Each row was made from one small tree. The marks that hang from a mark follow it in brackets, in alphabetical order. Every link used is in the known rows. Write each row's tree.
Known rows:
pulivup{meli{binud} sepon}: [-13  -5   3  22 -15   3 -12 -10 -10  32   9  11   1   5  23 -42  -5  19
  23 -20  12 -27  15 -14  -5   9  17  32   0  19  14   4   6  -6   0  11
   2  -2  29 -23   7]
tepafer{koru nulet{vobofeb{binud}}}: [ 30   6 -14  48 -32  -8  12  -4  16  20  39  -6   1  13  13  -8   8  12
   2  -1  30   0  10  23  -1  -1  12  13   8  -1  15   4 -12  -3  -8 -20
  12   1  14   6  21]
tepafer{koru nulet}: [ 18   1  -2  52 -28  -3  16 -20  28  14  34 -18  -5  -3  15 -21   1  18
  24   1  16 -12  15  24  13   4   6 -10   6  -3   8   8   0   3  -1  -5
   1   5  27  11  -2]
pulivup{meli{binud} sepon{gira{koga{legef}}}}: [ -3  -3  -3  12   7  19   5   0   2  24  15   2  -7  -9   8 -38   0  27
  29  -4   2 -41  -3 -16  10   3  16  45 -22  32   7 -11  21   1 -10  -4
  -4 -17  23 -28 -36]
pulivup{meli{binud{vobofeb}} sepon{gira}}: [-20 -13   3   8 -17   7   9   1  -7  23   9   4  14   8  23 -28   4  34
  17 -10   5 -39   2 -17  11  -6  38  31   2  19   4   6   9   2  -5 -15
   6   2  28 -25 -22]
gira{koga sepon}: [ 18  15 -10 -10  -7  35   6  -5  26  23  13   5 -16  -5  -3 -31   4  13
  12  -6 -11 -35  -2   6   2   0  -7   1 -15  21  -5   2  -5 -28  21   5
 -12   5   5   1  -4]
legef{koga{gira{sepon{pulivup}}}}: [ 11  -2   4   1 -10  35  10 -13  32  23   5 -17   6  -5  10 -23 -12   3
   6 -16 -15   0   0  29  22  12  -8  -8 -40   0  -3  -8   2 -24  11 -15
   1   5  -1   9 -10]
sepon{gira{koga{legef}} pulivup{meli{binud}}}: [  9 -15  12   4  26  19  30  -1  26  19  26 -18  -3  -9  -9 -33   2  29
  13 -13   7 -52 -19  22  17  -9  -2  36 -47  29  -9 -34  15  17 -31 -19
   0  -9  12 -22 -48]
koru{tepafer}: [  0  -1  20   3 -24   5  -6  -9  22  16  15  -6  -6   2  17 -19  -5  14
  23  -6 -10 -24  18  10   8  11  -7  -6  -5   7  -6  12  17   5   6  -2
 -13  -5  25  -2  -3]
pulivup{meli{binud{vobofeb{nulet}}} sepon{gira}}: [-22 -11  -3  21 -25   7   7  -4  -6  30  18  -2   6  17  21 -41   3  34
  17 -10  11 -44  -2 -15  18  10  47  29 -10  19   4  -3  -3   9  -6 -13
  10   1  26 -16 -27]
sepon{gira{koga} pulivup{meli}}: [  3 -13  20  -5  28   4  26   1  21  13  27 -14   6 -20   3 -40  -5  41
  17 -24   0 -43  -9  23  22 -26 -15  31 -40  22 -10 -19  -2   7 -13 -17
   7   3  13  -8 -41]
tenez{legef{koga{gira{sepon}}}}: [  7  15 -13   9 -28  47  10   1  28  28  -3 -14  -2   8  15 -16   8  -7
  10   5 -12  -5  -9  -1  19  31  16  -4 -26   8 -10   7  17  -5  25  -6
  -4  -3   8  11  -6]
pulivup{meli sepon}: [-10  -4   2  22   1  -9 -11  -6  -7  21  15  13   5 -11  39 -45  -8  23
  31 -18   6 -18  21  -7   2  -3  13  38   8  12  14   8   4  -7  22  11
   1   3  32 -15   7]
koga{gira{sepon{pulivup{meli{binud}}}} legef}: [ 12 -11 -19  16  25  21   6 -17  20  31  14  -4  16   5  14 -28  -6   4
   7  -8  12 -23  -9  28  13  28  22  14 -41  12  -3 -30  12   3 -12 -13
  -1  -1  19 -17 -16]
koru{tepafer{nulet{vobofeb}}}: [ 22  11  12  24 -39 -10 -12  -7  28  12  27  -5  -5   2   2 -23   4  12
  22   9   7 -19  20  20  -5   7 -16   4  -7  16   0  16  17 -12   4 -10
 -11   2  20  -1  12]
gadorak{pozod{koru{tepafer{nulet{vobofeb}}}}}: [ 41   6   2  22 -21 -21 -16  -3  40  27  25 -31 -13  -9  -1 -24  10  33
   3  -6  -2 -19  25  21   6   6   7  16 -21  19   7   4  23  -1  20  21
  -3 -12  25  -2   3]
meli{binud pulivup{sepon{gira{koga{legef}}}}}: [ -3   7  15  17   1  33  22  -5   5  24  14 -28   1 -10   1 -29  -5  19
   8   2 -14 -38   5   0   9  14  32  36 -26  28   6  -4  24 -17 -33 -13
  -6 -16   9 -16 -24]
legef{koga{gira{sepon}}}: [  7   3  -7   3 -23  39   2 -12  23  22   0  -8  -2  -2  19 -13  -6  -5
  11 -10 -20   1   2   7  19  19  -4 -16 -30   0  -3   7   6 -25  19 -11
   0   1  -3  10  -1]
gira{koga{legef} sepon{pulivup{meli}}}: [ 36   1 -16   0  32  25  19 -11  38  23  25  -2 -12 -17  -2 -50   6  22
  15  -4   7 -45 -16  30   1   1  -1  36 -32  26  -2 -32   8  -7  17   2
 -14   5  12 -13 -19]
pozod{gadorak koru{tepafer{nulet{vobofeb}}}}: [ 18  -3  12  31 -52 -10   0  15  39   7  14 -27  -4  -4   3 -20 -11  18
   9   9 -10 -36  37  30   5   5   4  -8 -36  17  22  16  22  -7  17   5
  -8  13   7   7  11]
meli{binud pulivup{sepon{gira}}}: [-22  -3  21  21 -12  17  17  -7 -10  25  11 -24  16   2  13 -30 -17  18
   4  -6 -15 -28  19  -7   9   7  30  20 -21  20   7  14   7 -18 -37 -12
   6  -7  16 -13  -6]
vobofeb{binud nulet}: [-13  -4   1  31 -22  10  13  -3   4  40  29 -10  -8  38  22 -17  -2   0
 -16 -31   8  -9  -7   9   8  16  26  10 -14  -2  -5  -6 -29  11  -9  -6
  14  -7  16   1  -2]
tenez{legef{koga}}: [  4  14   8  15 -37  36  19  11  29  17   3 -20 -17   7  16 -16  17  -5
  11   1  -7 -13  -5  -1   6  14   9   8 -11   9  -8  12  24   4  23   2
  -9  -6  11   7   3]
nulet{tepafer{koru} vobofeb{binud{meli{pulivup}}}}: [ 21   1  -3   3 -24   8  22 -15  -4  11  36   0   8  13  38   3  17  -4
 -14   3  51  -5  21  -4  -5   7  24  41 -16  -3  28 -16   8  -1 -16 -36
   5  -2 -24  27  53]
gadorak{pozod}: [ 13   4  12   8   2  -2   0 -13  19  23  16 -22 -10  -1  12  -6   4  21
  -4 -23  -7 -15   6   5   6  -1  12  18  -4   6   6   2  12  -1  15  14
   1  -5  30 -12   9]
binud{meli{pulivup} vobofeb{nulet}}: [ -2  11  14  13 -33  13  28 -19  17  23  17 -33 -15  18  35 -15  28   4
  -7 -14  21 -29  -1  16   8  15  68  22  -7  15 -14 -16  14   1   2 -30
   6  31   6  18  19]
tepafer{koru nulet{vobofeb}}: [ 31  11  -8  48 -32  -8   4  -7  24   2  39  -9  -7  -3  13 -20   6  14
  21   8  26 -12  20  22   3  -1   2   5   3   1  14  10   2  -8   6 -14
   8   3  12   9  25]
pozod{gadorak koru{tepafer{nulet}}}: [  9 -11  14  34 -50  -9  12   3  43  15  12 -34  -4  -5   7 -21 -14  22
  10   2 -19 -34  32  29  13  10   5 -17 -33  12  18  15  21   2  10  12
 -12  15  18   8 -12]
sepon{pulivup}: [ -1  -8  29  10   6   6  16  -4  21  11  24 -18   8  -3  11 -30  -9  14
   3 -23   1 -18  10  35  11 -15  -5  11 -14   6  -5  -5  -8  -1  -4  -7
  -1  10  17  -7  -1]
sepon{gira{koga{legef}} pulivup{meli}}: [ 11 -12  11   1  42  11  32   3  27   6  30 -16   0 -23   6 -36   1  33
  18 -13   1 -44 -16  28  22 -17  -8  44 -43  24  -8 -29  12  17 -11 -18
   2  -6  13 -16 -48]
koga{gira legef}: [  2   4  -1  23  13  17   2  -5  15   5  15  -9  10  -2  37  -2  -2  -8
  14 -10  -6  -6   3  17  24  20  18   8 -15  -2  -5  -5  20   4   2 -17
  -4  -7  15  -7 -11]
legef{koga}: [  5   2  17   9 -32  28  12  -2  23  12   3 -14 -19  -2  18 -13   4  -2
  13 -13 -15  -8  10   6   7  -1 -14  -1 -14   3  -1  12  13 -14  19  -3
  -3  -2  -1   5   5]
pulivup{meli{binud{vobofeb{nulet}}} sepon}: [ -9  -6   0  27 -37   6  -6 -11  -1  37  15   2  -1  20  27 -45   6  29
  15 -19  20 -40   2 -10   1  22  49  32   4  16   5  -8  -1  -2   9   0
   4   6  26 -12  -3]

Write each row's tree:
[ 10   5 -25  15  16  27   4  -8  18  16  13  -1   6   0  28 -11  -4  -9
  12   4  -9  -8   0  17  20  25  21   2 -22   2  -3  -3  12  -6  14 -12
  -7  -4  15  -9 -10] -> koga{gira{sepon} legef}
[ 32  -1 -15   0  19  33  16 -14  37  33  20  -3 -14  -4 -15 -44   8  19
   9  -5  12 -53 -19  25  -3  10   3  29 -38  32  -3 -36   9  -7  -1   1
 -13   1  10 -17 -18] -> gira{koga{legef} sepon{pulivup{meli{binud}}}}
[ -1  10  19  -3 -24  13  30 -13  16  15   4 -24  -4   5  36   0  32   2
  -5 -11  14 -23   3  15  -1  -3  54  26   7  18 -12  -5  27  -6   0 -34
  -2  36   7   7  24] -> binud{meli{pulivup} vobofeb}
[  6   5   7 -14 -25   8   8   1 -10  10  26  20   3  24  29  10  24 -17
 -16  -4  42  -1  16 -10 -15  -8   4  46 -15   9  16  -9  -4  -5  -6 -29
  -4  -2 -16   6  42] -> nulet{tepafer vobofeb{binud{meli}}}
[ -8  -4   3  15 -29   5  -6  -8  -3  30   3   8   9  10  27 -33   9  27
  15 -17  15 -35   6 -10  -5   9  39  32  17  18   7   0  11  -6   8  -3
  -3  11  28 -20   3] -> pulivup{meli{binud{vobofeb}} sepon}
[ 21  -3  -4   7 -27   6  11   1  -3   4  41  16  16  16  32  -1   3   7
  -9   2  39  -9  22  -3   0   4   2  26  -8 -15  29  -5  -8   1  -2 -24
   2 -15 -18  20  34] -> nulet{tepafer{koru} vobofeb{binud}}
[ 34  -2   5  25 -18 -18  -7 -14  44  36  21 -36 -12  -9   0 -27   7  37
   7 -13  -9 -17  20  22  15  10   7   7 -19  18   5   3  21   7  15  28
  -8 -12  36  -2 -18] -> gadorak{pozod{koru{tepafer{nulet}}}}
[ -5  14  19   2 -21  13  20 -14   7  20   5 -20   1  -4  40 -13  23  12
   1  -7  11 -16  12   8   1  -1  67  42  19  23   0  -2  24 -15   7 -27
  -5  32  16   2  22] -> binud{meli{pulivup{sepon}} vobofeb}
[ 28  15 -20  -1   7  42  12  -4  34  18  17   1 -24  -9  -1 -27  11   4
  14   7 -10 -37  -8  13   4   7   5  16 -15  23  -4  -7  12 -15  24   3
 -21  -3   7 -10 -13] -> gira{koga{legef} sepon}
[ -9   5  18  32 -46  21   9 -17   4  38  15 -32   8  21  17 -35  -1  21
  -8 -14   5 -41   8   3   2  33  66  20  -3  14   2  -3   4 -20 -13 -12
   2   9  10   2   4] -> meli{binud{vobofeb{nulet}} pulivup{sepon}}
[  4  -1  15  10 -43  15  17 -11  12   9  30  -6   8  19  31 -20  15  12
  -1  -4  17 -38   6   2  14  16  25  10  -7  -7   2  -7  -6   2  20 -17
 -12   6  -5  21  -5] -> binud{vobofeb{nulet{tepafer}}}
[  1  -7  34  -8  18  20  31   4  27   6  29 -25   6 -17  -8 -27  -6  31
   8 -19 -15 -33  -6  31  27 -28 -14  16 -36  16 -14 -13  -7   0 -18 -22
  -1   0   8  -6 -42] -> sepon{gira{koga} pulivup}
[ 14  -8  -4   4  -1  24   6 -17  27  30   5  -9   7  -9  19 -33 -11  11
  15 -21  -4  -8  -1  22  16  15  -9   3 -44   2  -2 -14   4 -17  15 -12
   8   8   1   8  -7] -> legef{koga{gira{sepon{pulivup{meli}}}}}
[ 26  10 -16  38 -33  -5  16  -9  18  24  37  -6 -15  16  15  -1  20   3
   1  -2  46  10   7  21  -2  -4  24  20   6   8  10  -5  -3   4 -13 -28
  13  10  14   6  31] -> tepafer{koru nulet{vobofeb{binud{meli}}}}
[  1  -8  -9  18 -32  12  27 -26   5  33  45  -3 -15  35  35  -8  14  -1
  -5 -12  50  -4   3  -3  18  22  36  19 -20  -7  15 -29 -19  28 -14 -22
   6  -8   0  27   7] -> vobofeb{binud{meli} nulet{tepafer{koru}}}
[ -2 -14  18  12 -39   3   7  11  35   9   6 -28  -4  -2  16 -16 -19  20
   8  -5 -26 -38  34  21  18   7  12 -17 -34   6  18  14  25   9  19  13
 -10  10  11   8  -3] -> pozod{gadorak koru{tepafer}}
[  3  -6  -3  23 -28  10  37 -33   2  37  45 -19  -6  29  41 -14   9   0
 -14 -12  48 -11   6   0  13  32  45  28 -29  -5  17 -29 -11  18 -24 -27
  10  -3 -10  36  15] -> vobofeb{binud{meli{pulivup}} nulet{tepafer{koru}}}
[ 22  -5  10   6  -8  -8  -9  -7  38  30  16 -32 -13  -6   8 -22   3  37
   4 -17 -16 -20  21  14  19  10  13   7 -19  12   3   2  24  14  21  27
  -4 -16  28  -3 -10] -> gadorak{pozod{koru{tepafer}}}
[  7  -6   0  28 -31  10  13 -23  12  10  46  -7  -5  11  30 -32  -6  12
  17   0  26 -28  21  -2  25  23   8  -1 -23 -17  18  -9 -12  12  10  -5
  -1 -15  -2  31   3] -> vobofeb{nulet{tepafer{koru}}}
[ 14  -8 -21  15  39  13   8 -15  23  22  20  -2  17  -7  27 -33  -9   7
  13  -6   8 -16  -7  33  19  19  17  20 -36   6  -2 -25   9   2   5 -13
   0   5  20 -11 -15] -> koga{gira{sepon{pulivup{meli}}} legef}
[-18   0  23  11 -28  20  25  -4  -2  23   7 -29  24   6  17 -20  -2  28
  -4  -3 -11 -39   9  -1   9   6  53  23  -3  17   2   9  12 -17 -28 -27
   0   5  12 -11 -12] -> meli{binud{vobofeb} pulivup{sepon{gira}}}
[  0  -1  -4  11  25  11   8   5   4  13  23   5  -5 -26  26 -42  -2  32
  37  -4  -5 -34   0  -9  17  -9  12  52 -13  25   9  -5  18   2  12  -3
  -5 -13  25 -21 -37] -> pulivup{meli sepon{gira{koga{legef}}}}
[-12   7  13  -4   3  21  31  -5  -2  39  15 -17  -4   3  19  -9  11  14
  -9 -22   3  -4  -6   1   7  -7  41  48 -14  29   0  -9   1  -7 -30 -29
   7   4  11  -6 -11] -> vobofeb{binud{meli{pulivup{sepon{gira{koga}}}}}}
[  9  -9  -9   5  17   4  12 -11  18  27  21   5   7  -3  12 -47  -7  18
   9 -12  10 -30   2  24   1  -8  -2  14 -25  12   1  -9 -15  -7  12   2
   0  16  21 -10   5] -> gira{sepon{pulivup{meli}}}
[  1 -11  -8   7   8  13  -3 -22  14  38  10  -2  24   9  12 -31 -13  13
   4 -24  12 -22  -2  20  13  20  11   0 -41  10  -5 -18  -7 -11 -14 -12
   8   8  17  -7  -5] -> koga{gira{sepon{pulivup{meli{binud}}}}}
[-15 -27  19   9  15  -1  25  -3   7  22  23 -13  16   5   3 -30 -10  27
   8 -20   8 -38  -1  15  15 -16  -4  18 -41  16  -7 -14  -6  15 -36 -18
  12   0  19 -20 -27] -> sepon{gira pulivup{meli{binud}}}
[ 10  -4  23   0  32  27  37   7  34   2  32 -28  -3 -19  -4 -25  -1  24
  11  -7 -12 -36 -11  36  28 -21  -5  29 -37  19 -11 -23   8  10 -17 -23
  -7  -7  11 -13 -49] -> sepon{gira{koga{legef}} pulivup}
[-16   6  19  -4 -13  14  32  -6   4  14   8 -23   4  -6  37 -11  21  19
   4   0   2 -19   7   5  14 -11  66  39   8  24  -2   3  21  -8  -6 -37
  -1  27  16  -1   1] -> binud{meli{pulivup{sepon{gira}}} vobofeb}
[ 39   0  -3  22 -21 -21  -9   1  34  42  26 -28  -8   7  -1 -15  11  31
 -14 -15   3  -8  13  21   3  10  15  24 -20  18  10  -2  12   5   6  16
   2 -15  25  -6  -1] -> gadorak{pozod{koru{tepafer{nulet{vobofeb{binud}}}}}}
[-24   0  11   6   3   8  31  -5 -11  38  15 -16   4  11  32  -6   6   5
 -11 -19   5   6   3   1   7  -8  49  44 -10  21   4   1  -2   1 -32 -29
  10   6  20 -10  -1] -> vobofeb{binud{meli{pulivup{sepon{gira}}}}}
[ 10   8  -2   6 -16  44  18  -1  38  31   5 -24   6   2   6 -27   3   2
   4  -1  -8  -4 -13  20  21  24  14   3 -36   8 -10  -6  11  -4  14 -10
  -4   3   9   9 -11] -> tenez{legef{koga{gira{sepon{pulivup}}}}}
[  1  14   6  15 -31  39   9   5  26  21  -1 -21   1   5  24  -9  10  -5
  12  -7  -9  -2  -6   1  21  29  15   3 -22   3 -12   7  26   1  16 -11
  -1  -6  10  13  -6] -> tenez{legef{koga{gira}}}
[-13 -24  18   6  31  -9  28   0   9   9  27 -10  16  -9  19 -35 -11  29
  14 -19   3 -31   0  22  22 -27  -8  23 -35  10  -6  -8  -8  15 -15 -16
  12   4  22 -13 -26] -> sepon{gira pulivup{meli}}
[  5 -15  -8   6   4  12  11 -17  17  37  16   2   5  12  -1 -44  -6  15
   5 -13  15 -37   0  18  -6   1   1   8 -31  17   1 -13 -11  -8  -6   3
   0  10  19 -16   4] -> gira{sepon{pulivup{meli{binud}}}}
[  7  -7   6  17 -62  25  17 -22  19  20  29 -13   0  31  16 -13  13  16
   0   0  31 -44   6  -2  17  31  37  -6  -7  -8   6 -15  -1  11  -6 -18
  -5  -3  -4  22  -2] -> meli{binud{vobofeb{nulet{tepafer{koru}}}}}
[  4 -13  -6  27 -32  11  22 -19   5  28  48  -3   3  31  32 -17  -4  10
  -6 -13  33 -13   5   0  20  28  21  10 -19 -21  19 -19 -28  19  -9 -13
   6 -20  -1  26  -2] -> vobofeb{binud nulet{tepafer{koru}}}
